Known rows, with every way that one mark hangs from another:
q393[q810[q313 q377 q730 q934]]: [ -3.7  -4.9  -2.1   1.1   7.5 -10.7  -2.4  -1.4  10.0  -6.2   4.6   2.5
   5.4  -1.4  37.7]
q393[q810[q123 q241 q377 q730 q934]]: [ -4.8  -8.2   0.6   2.7   8.0 -14.7  -5.8  -3.3   1.5  -4.6   1.8  -0.8
   9.6  -4.8  45.3]
q120[q854]: [ 1.4 -1.6  6.2  0.2 -0.4  2.4  0.2  0.8  4.3  1.4 -0.1  0.4 -4.4  3.0
  0.2]
q313[q810[q241 q730]]: [-2.7 -2.9 -0.7  4.2  3.9 -6.8 -1.2  2.0  0.9 -2.2  1.5  1.2 10.3 -8.4
 17.3]
q377[q854]: [ 0.3  0.8 -2.5 -0.6  1.5 -1.4  5.7  0.8 14.4 -1.3  0.6  0.4 -5.1  0.7
 -2.8]
q361[q120[q854]]: [  1.4   0.3  -0.3   0.2   0.1   6.6  -0.5  -0.6 -12.0   0.9   0.1  -0.2
  -4.6  -3.2  -0.8]
q313[q810[q123 q393 q730]]: [-4.9 -6.2  2.1  0.7  4.9 -7.3 -0.3 -0.8  1.4 -4.2 -1.7 -0.3  8.6 -5.4
 29.2]
q810[q123 q241 q393 q730]: [ -2.4  -4.3   2.8   1.9   9.0 -18.0  -3.1  -2.0   1.3   2.4  -7.5  -0.4
  12.7  -1.0  34.6]
q810[q241 q377[q854] q393 q730 q934]: [ -5.4   0.5   1.2  -0.8  12.7 -21.5  -2.5   1.3  10.6   1.9  -1.7  -0.4
   5.2  -2.9  39.8]
q810[q730]: [ 0.4  0.5 -1.1  3.9  1.2 -4.4  1.6 -0.2  0.0 -0.1  0.1 -0.2 10.7 -1.0
  8.4]
q393[q810[q313 q377]]: [-3.9 -4.8 -2.2 -2.1  4.2 -4.2  1.6 -1.4 10.2 -6.6  0.1  2.5 -3.6  1.0
 25.4]
q313[q810[q377[q854] q730]]: [-6.2 -2.1 -2.5  1.2  2.8 -3.8  5.8  1.4  8.9 -5.3  0.7  0.0  3.5 -7.7
 20.6]
q810[q123 q241 q313 q377[q854]]: [ -6.0  -5.1  -3.7  -1.8   9.6 -16.5   1.0  -1.9  22.8   0.9  -8.5   3.4
  -5.0  -2.5  35.2]
q313[q810]: [-3.0 -3.1  0.0  0.1  0.3  2.1 -0.1  1.5  0.7 -4.1  2.8  0.7  0.1 -6.1
  6.0]
q810[q123 q313 q393]: [ -2.9  -5.3   1.1  -3.9   8.1 -11.4  -2.2  -2.5  12.6   0.3  -6.9   3.1
  -2.0   3.3  28.6]
q393[q810[q123 q313 q377[q854] q730]]: [ -4.6  -7.6  -4.0   0.8   6.9 -11.0   5.4  -3.5  20.0  -7.7  -1.8   2.1
   2.8  -0.1  39.6]
q313[q810[q123 q241 q377 q393 q730 q934]]: [ -8.7  -6.9   3.1   0.1  10.3 -16.8  -6.9  -0.4   0.4  -2.0  -1.2  -0.5
   8.7  -9.7  48.9]
q810[q313]: [-0.2 -0.8 -2.5 -0.7  3.6 -4.3 -0.2  0.1 11.7  0.3 -1.2  4.1 -1.8  1.5
  7.9]

Rows:
[-4.1 -6.9  0.7  3.4  4.5 -7.0 -5.5 -0.9  1.0 -3.8  5.0  0.0 10.2 -9.2
 27.5]
q313[q810[q123 q730 q934]]
[ -7.3  -5.3   1.1  -2.0  12.9 -21.4  -6.0  -3.0  11.1   0.4  -4.5   1.9
   6.9  -1.2  56.0]
q810[q123 q313 q377 q393 q730 q934]
[ -3.5  -4.6  -3.5   1.6  11.1 -16.9  -1.2  -0.3  19.5  -5.0   3.5   3.3
   3.7  -2.4  40.5]
q393[q810[q241 q313 q377[q854] q730 q934]]
[ -3.7  -4.6  -3.7  -1.5   7.7 -10.3   2.8  -0.4  19.6  -5.5  -0.9   3.3
  -5.3  -0.1  28.3]
q393[q810[q241 q313 q377[q854]]]
[ -1.0   0.1   3.1   0.6   7.7 -12.4  -5.3   0.4   0.0   0.9   2.7  -0.4
   9.8   0.0  24.2]
q810[q393 q730 q934]
[ -7.6  -6.1   2.3  -4.6  14.9 -23.4 -10.5  -2.0  11.4   2.9  -6.3   2.8
  -1.8  -2.1  53.4]
q810[q123 q241 q313 q377 q393 q934]
[ -7.3  -5.6   1.3  -0.8  16.1 -27.8  -9.0  -2.2  11.3   2.9  -6.2   2.7
   8.9  -3.0  61.7]
q810[q123 q241 q313 q377 q393 q730 q934]
[ -5.0  -8.8  -1.4   2.2  10.9 -18.4  -6.0  -3.2  10.7  -4.4   0.9   2.4
   8.1  -3.6  51.6]
q393[q810[q123 q241 q313 q377 q730 q934]]
[ 0.2 -4.1 -0.8  4.2  4.4 -8.2 -0.3 -0.7  2.1 -4.5  2.2  0.5 10.0 -1.1
 20.7]
q393[q810[q241 q730]]
[ -8.8  -6.8   2.3  -3.4  10.3 -14.0  -4.7   0.2   9.8  -2.8  -0.9  -0.2
  -3.2  -8.4  40.6]
q313[q810[q123 q241 q377[q854] q393 q934]]
[ -5.9  -0.9  -0.4  -5.3  15.0 -21.6  -4.4   1.6  22.2   2.1  -3.0   3.8
  -7.3  -0.5  39.5]
q810[q241 q313 q377[q854] q393 q934]
[ -5.8  -5.1  -3.6   2.1  13.9 -24.7  -4.1  -1.9  22.7   1.5  -3.0   3.3
   6.2  -5.3  50.5]
q810[q123 q241 q313 q377[q854] q730 q934]
[ -7.1  -4.7   3.8  -0.1  12.5 -23.4  -8.7  -2.3  -0.2   2.6  -5.0  -1.4
  10.7  -4.4  53.7]
q810[q123 q241 q377 q393 q730 q934]
[ -2.5  -4.5   3.8   0.8   8.7 -15.2  -6.9  -2.6   0.7   0.6  -0.2  -1.1
  11.2  -1.0  35.9]
q810[q123 q393 q730 q934]
[ -1.1  -4.4  -0.2   5.3   5.5 -13.8  -3.0  -2.4   1.0   2.2  -4.5  -0.1
  14.1  -3.8  25.6]
q810[q123 q241 q730]
[ -5.4   0.8   1.8  -1.6   5.3 -10.2   2.6  -0.3  -1.1  -0.2  -6.0  -1.4
   6.8   0.3  29.4]
q810[q377 q393 q730]
[ -3.7  -2.8   1.6   1.5   6.8 -10.1  -1.5   2.2   1.1  -2.1  -0.8   0.9
   9.2  -6.1  24.4]
q313[q810[q241 q393 q730]]
[ -0.1  -0.9  -2.4   3.3   7.8 -12.7  -5.4   0.2  11.5   0.8   4.4   4.0
   9.5  -1.5  23.3]
q810[q313 q730 q934]
[-1.4 -8.4  1.4  0.3  4.0 -4.8 -5.7 -3.3  2.6 -6.1  5.7 -0.6  1.3 -1.1
 24.2]
q393[q810[q123 q934]]
[-6.2 -5.4 -2.0 -2.5  5.3 -8.9 -0.5 -3.4 11.1 -0.4 -7.2  2.4 -2.9 -1.1
 31.7]
q810[q123 q313 q377]
